Known rows, with every way that one mark hangs from another:
V(Z(B D)): -.25 -.36 -.09 .28 -.18 .33 .09 -.26 -.12 -.14 .25 .05 -.25 .30 .22 .18
 .31 .13 .06 .28 .20
Z(D(L W(Y)) V): .09 .09 .07 .02 -.23 -.41 -.03 .05 .02 .02 .21 .27 .30 -.18 .06 -.09
 -.07 .09 -.05 .12 -.41
D(L S W Z(B V)): .23 .10 -.29 .04 .03 -.64 -.23 .02 -.17 .23 -.34 -.30 .06 -.51 -.47 .00
 -.22 .25 .27 -.28 -.29
Y(W(D)): -.30 -.09 .22 -.15 .16 .48 .03 .04 -.04 -.23 -.02 .04 -.05 .24 .53 .06
 .05 -.33 -.17 .06 .30
Y(W(D(L S Z(B V)))): -.20 .13 .10 -.15 .27 .10 -.06 .04 -.03 -.15 -.03 -.23 .07 .06 -.02 .07
 -.16 -.02 -.04 -.10 .11
S(D(L W Z(B V))): -.08 .18 -.03 .05 .16 .14 .10 -.05 .11 .26 -.23 .03 .03 -.14 -.26 .05
 .08 -.05 -.01 -.02 -.14
Z(B D(S W(Y)) V): -.01 .08 -.08 .24 -.15 -.53 .12 -.19 -.01 .10 .56 .07 .34 .00 -.55 -.03
 -.30 .28 .10 .12 -.40
Y(W(D(L S Z(B)))): -.16 .09 .09 -.14 .30 .22 -.11 .07 -.05 -.15 -.15 -.22 .03 .12 -.03 .08
 -.11 -.08 -.02 -.11 .18
S(D(W Z(B V))): -.18 .04 .02 .14 .13 .24 .30 -.10 .09 .32 -.11 .06 -.03 -.07 -.10 .06
 .11 -.16 -.02 .03 .00
S(D): -.14 -.12 .13 -.09 .10 .64 .33 .04 .13 .01 -.10 .17 -.16 .32 .25 .08 .37
 -.32 -.23 .13 .26
D(L W): .18 -.15 -.10 -.10 -.14 -.01 -.31 .10 -.16 -.01 -.49 .22 -.10 -.25 .43
 -.03 .16 -.24 .01 -.04 -.07
Y(W(D(Z))): -.30 -.06 .20 -.11 .20 .43 .03 .07 -.03 -.13 -.13 -.06 -.07 .16 .40 .09
 .02 -.26 -.13 -.02 .32
D(L S): .30 -.14 -.12 -.28 -.01 -.07 -.17 .21 -.12 -.19 -.32 -.14 -.13 .03 .05
 .03 .14 -.01 -.02 -.14 .08
B(Z(D(L S W(Y)) V)): .25 .09 .08 .26 -.23 -.18 -.12 -.09 .20 .27 .08 .18 .20 .12 -.09 -.23
 .05 .17 .00 .14 -.42
V(Z(B D(L))): -.18 -.27 -.13 .21 -.17 .26 -.04 -.23 -.10 -.18 .16 .03 -.20 .25 .13 .17
 .29 .20 .07 .25 .10
Z(B D(L W(Y)) V): -.10 .21 -.12 .17 -.19 -.45 -.04 -.21 .13 .00 .49 .23 .37 -.01 -.41 -.04
 -.27 .29 .00 .13 -.50
Y(W(D(L Z))): -.23 .04 .16 -.17 .22 .37 -.10 .10 .00 -.17 -.21 -.08 -.03 .11 .31 .08
 .00 -.20 -.12 -.06 .23
S(D(W Z)): -.03 -.08 .10 .08 .14 .43 .20 .05 .01 .33 -.42 .09 -.13 -.06 .08 .05 .28
 -.33 -.01 .02 .14
W(D(L S Z(V))): .23 .22 -.01 -.27 .15 -.01 -.07 .27 .09 -.14 .05 -.20 -.08 -.19 -.14
 -.20 -.14 .15 .05 -.18 .14
T(V(Z)): -.12 -.50 -.23 .03 -.32 .21 .01 -.26 -.31 -.07 -.09 -.01 -.49 .10 .86
 .46 .41 -.29 -.15 .17 .66
S(D(L W(Y))): .15 .07 .18 -.11 .12 .35 .10 .05 .02 .01 -.24 .30 -.01 .06 .04 -.07 .25
 -.34 -.04 .07 -.07

Rows:
.18 .02 .03 -.16 .15 .25 .02 .26 .05 -.08 .00 -.15 -.21 -.04 -.04 -.17
 -.03 -.01 .07 -.14 .37
W(D(S Z))
.45 -.08 -.17 -.04 .04 -.38 -.35 .24 -.30 .26 -.78 -.25 -.08 -.51 -.20
 -.02 .02 .00 .28 -.31 -.07
D(L S W Z)
.01 -.10 .00 .03 -.19 -.29 .18 .11 .00 .08 .32 -.05 .17 .01 .00 .05 .00
 .18 -.12 .11 -.10
Z(D(S) V)
.09 -.10 -.20 .18 -.02 -.50 .03 -.06 -.20 .32 -.18 -.26 -.03 -.41 -.27
 .03 -.19 .12 .25 -.20 -.11
D(S W Z(B V))
.02 .16 -.24 .18 -.12 -.57 -.14 -.10 -.02 .16 .31 -.06 .36 -.15 -.60 .02
 -.28 .39 .08 .04 -.46
Z(B D(L S W) V)
.54 .00 -.01 -.09 .07 -.46 -.23 .18 -.26 .09 -.59 -.10 -.03 -.39 -.31
 -.13 -.05 -.04 .34 -.29 -.16
D(L S W(Y) Z)
.12 .12 .27 -.20 .10 .32 .19 .11 .22 -.35 .32 .24 -.16 .19 .05 -.32 -.08
 -.15 .03 -.04 .25
W(D(Z) Y)
-.34 -.12 -.17 .07 -.11 -.04 .23 -.14 .18 .03 .11 -.08 -.16 .05 .08 .13
 -.04 .13 -.12 -.07 .10
D(Z(B V))
.42 .27 .20 -.31 .21 .05 -.01 .24 .12 -.37 .16 .02 -.07 .06 -.35 -.35
 -.16 .02 .16 -.16 .11
W(D(L S Z) Y)
-.41 .03 .15 -.06 .19 .30 .08 -.04 .04 -.13 .08 -.08 -.01 .15 .27 .09
 -.10 -.15 -.14 .00 .21
Y(W(D(Z(B V))))
-.10 -.38 -.32 .18 -.28 .05 -.06 -.31 -.30 .03 .07 -.14 -.30 .17 .28 .48
 .25 -.06 -.06 .18 .53
T(V(Z(B D(S))))
.26 .39 .12 -.26 .20 -.14 .08 .08 .21 -.39 .46 -.01 .03 .04 -.53 -.34
 -.34 .19 .15 -.15 -.06
W(D(L S Z(B V)) Y)
-.09 .02 .17 -.23 .24 .29 -.11 .13 -.11 -.25 -.13 -.11 .02 .14 .26 .05
 -.01 -.21 -.09 -.03 .19
Y(W(D(L S)))
.06 -.01 .12 .34 -.32 .03 .02 -.17 .27 .28 .20 .33 .13 .22 .17 -.21 .11
 .05 -.10 .24 -.32
B(Z(D(W(Y)) V))
-.09 -.04 -.03 .17 -.12 -.32 .17 -.21 .01 .10 .07 .15 -.03 -.21 -.01
 -.07 -.18 -.02 .15 -.06 -.19
D(W(Y) Z(B V))
-.14 .09 .16 -.19 .25 .12 -.06 .12 -.07 -.14 -.13 -.22 .05 .00 .15 .05
 -.09 -.09 -.06 -.10 .14
Y(W(D(L S Z(V))))
-.28 .15 -.22 .10 -.18 -.25 .00 -.15 .25 -.05 .52 .06 .28 .18 -.35 .09
 -.19 .39 -.18 .13 -.31
Z(B D(L) V)
-.07 -.04 .05 .29 -.31 .16 .05 -.14 .36 .25 .21 .21 .07 .35 .21 -.11 .18
 .13 -.22 .23 -.18
B(Z(D V))
.22 .05 -.06 .04 -.17 -.52 -.12 .15 -.13 .18 .03 -.02 .29 -.32 -.13 -.02
 -.08 .20 .03 .03 -.36
Z(D(L S W) V)
